Each row was made from one small tree. The marks that hang from a mark follow it in brackets, in alphabetical order. Every link used is in the known rows. Write each row's tree.
In the rows, zero is written as 128.
Known rows:
Q(X(J(T))): [139 157 158 114 137 128 132 160 112 184 146 150 149 112 135 133 160 101
 143 142 164  70]
N(D(V(Q(X) S))): [148 145 194  93 127 165 134 156  99 129 181 109 115 120 138 177 140  91
 132 135 164 183]
W(V(D(N) S(L))): [ 82 105  82 132 115  83 137 150 134 109 105 113 120  94 134 111 105 111
 149 135 108 166]
V(D(N) Q S W): [ 99  82  77 121 140 107 113  80 169 132 171 125 112 138 105 122 148 152
 157 118  99 193]
W(V(D Q S)): [165  70 170  95 147  96 117  99 161 122 112 102 173  64 154 147 116 147
 116 170 115 250]
S(L): [106 138 111 143 121 129 137 150 102 126  93 124 124 142 134 110 113 107
 145 119 130  45]
V(D Q(X) S(L) W): [ 95 112 146 139 142 129 118  97 166  82 165 137 183 106 118 172 188 114
 132 138  89 188]
N(D(V(S))): [144 142 140 101 134 139 140 162  71 149 107  97  74 159 159 140 102  94
 160 142 166 127]
J(X(Q)): [132 123 133 134 136 159  97 115 115 164  85 105 124  86 174 109 116 151
 137 140 149  76]
W(V(S(L))): [119 148 144 113 120  79 125 148 120  86  37 112 130  83 124 107 115 101
 146 138 128 143]
S(L V(Q)): [109 157 156 139 116 156 157 122 125  61 141 138 156 124 109 104  73 133
 113 129 125  90]
Q(X(J)): [145 159 132 134 128 133 133 136 110 138 122 141 114 159 122 135 173  88
 126 128 162  44]
X(J(T) Q): [168 124 128  98 156 114 127 156 118 174  94 118 112 129 136 112  94 139
 136 143 162  39]
V(D Q(X) S(L(M))): [143 104 135 115 130 118 150 140 134 119 174 128 179  94 114 183 163 122
  97 131  85 205]
N(D(V(W))): [139 161 136 145 128 156 109 150  97 156 113 129  81 198 154 127 121 119
 132 119 167  50]
L(M): [171 138 103 128 121 110 132 144  96 188  87 134  98 147 130 114 132 146
 113 110 131  81]
W(V): [150 137 155 128 119 106 113 139 121 146  57 123 121  98 152 107 119 134
 119 135 152 111]
S(L(M) V(W)): [120 210 108 169 110 119 142 131 118  88  63 172 116 172  92  88 117 145
 104 105 107  39]
W(V(D Q(X) S(L))): [123 102 188 114 129 113 126 133 160  79 139 119 199  45 139 174 149 110
 102 160 104 232]
V(Q): [152 105 150 117 131 137 120 112 128 145 136 119 137 121 129 123 116 145
 125 120 139 121]
J(X): [116 136 132 140 128 157  97 110 109 176 110 121 150  92 174 100 134 132
 152 139 148  95]
X(J Q): [176 125  99 121 149 119 128 131 116 126  68 110  75 173 121 114 107 125
 118 126 159  14]
N(D): [149 136 149 123 144 142 128 138  84 165 127 112 104 160 172 146 110 118
 131 150 156  55]
S(L(M) V(D W)): [123 163  94 184 125 127 150 122 130 105  96 167 147 172 124 116 115 155
  86 132  87  70]

Which tree is each row?
[131 122  77 138 142  85 127 120 132 126  82 136 136 153 118 133 154 135
 129 128  77 132]
V(D S(L(M)) W)
[109  91 118 125 152 112 115  87 165  84 137 121 173 128 118 142 138 134
 143 139  85 171]
V(D Q S(L) W)
[124 152 158 103 132 139 112 140 123  74 142 115 127 164 110 138 108 108
 147 112 136 121]
N(D(V(Q S(L) W)))
[168 121 169 107 128 170 126 156  98 148 175 106 112 160 154 147  81 126
 113 123 171 109]
N(D(V(Q)))
[125 101 154 127 149 130 111  80 167 127 162 134 163 106 130 174 200 132
 132 149 103 219]
V(D Q(X) S W)
[162 123 166  80 136 148 130 145  98 129 154  94 107 142 139 150  92 112
 142 136 162 169]
N(D(V(Q S)))
[ 90 122  97 163 125 151 135  82 166 110 189 156 120 158 110 102 107 173
 114 122 110 130]
S(V(D(N) Q W))
[149  62 130 101 157 120 133  89 142 139 154 100 152 104 149 153 125 138
 137 162 109 221]
V(D Q S)
[ 80 127  79 107  92 129 144 169 118  95 155 114  80 135  75  91  90 103
 170  75 134 151]
D(N V(Q S(L)))
[143 131 138 133 116 148  99 125 143 133 122 137 109 163 109 106 124 149
 127  89 149 116]
D(V(Q W))
[104 106  29 130 118  90 157 152 109 149 133 124 100 142 113 119 121 123
 145 109  87 136]
V(D(N) S(L(M)))
[ 82 198 122 177 117 139 138 116 123  69  75 159 124 163 109  86 111 125
 133 122 122  37]
S(L V(W))
[138 150  94 110 122  88 145 151  94 126  64 123 112 132 104 115 128 114
 144 113 106 111]
V(S(L(M)))
[101 136 119 134  81 170 134 174 119 159 201 141  83 131 100 118 140 115
 127  71 162 130]
D(N V(Q(X)))
[118 115 137  98 132 113 133 117 128  82 124 107 146 107 103 122 112 113
 156 124 115 154]
V(Q S(L))
[ 87 103  49 169 127 123 115 110 142 175 142 142  94 174 139 108 147 148
 143 112 115  88]
V(D(N) W)
[135 145  99 166 122 135 176 144 105 123 114 147 144 149 143 126  85 141
  87 142  96  86]
S(L(M) V(D))
[ 88 125 127 159 111 176 165 118 141 127 229 153 132 112 127 142 127 140
 100 135 123 161]
S(V(D(N) Q(X)))
[ 85 102 103 134 131 126 115  91 170 132 198 140 123 116 105 150 193 133
 143 119 104 208]
V(D(N) Q(X) S W)
[166 171 180 121 132 165 105 136 131 105 188 145 120 200 109 161 159 101
  97 110 179  57]
N(D(V(Q(X(J)) W)))
[115  93  91 148 114 107 124 142 136 172 120 124 109 109 159 111 112 145
 117 132 132 132]
W(V(D(N)))
[125 123 163 115 145 155  98 138 118 211 112 114 158  40 186 108  99 164
 152 155 151 100]
J(T X(Q))
[113  93 143 112 117 110 124 125 163 128 175 124 144  55 129 150 157 128
 118 138 121 252]
W(V(D(N) Q(X) S))
[119 153 109 126 122 117 112 133 116 135  52 126  67 159 115  99 146 114
 171 110 146 138]
D(V(S W))
[147 170 140 133 108 136 160 136 118  82 135 150 152 133  91 106  78 153
  84 109 110  92]
S(L(M) V(Q))
[ 86 155 114 150  86 163 106 151 145 143 184 160  79 153  81 111 166 129
 128  60 154 118]
D(N V(Q(X) W))
[160  91 143  98 158 123 137  95 149 111 182 119 162 122 124 173 171 100
 122 160 126 182]
V(D Q(X(J)) S)
[125 165 158 146 127 147 123  77 151  87 122 155 134 147 102  98 114 163
 113 128 130 108]
S(V(Q W))
[149  91 139 114 144  88 124 113 134 141  66 106 141  81 169 137 126 128
 134 174 122 210]
W(V(D S))
[129 100 157 155 142 153 105  93 168 145 185 147 171 123 142 170 190 147
  99 135 113 158]
V(D Q(X) W)
[160 114 119 117 127  68 136 149 125 122  59 119 156  90 141 136 117 131
 105 147  93 175]
W(V(D S(L(M))))
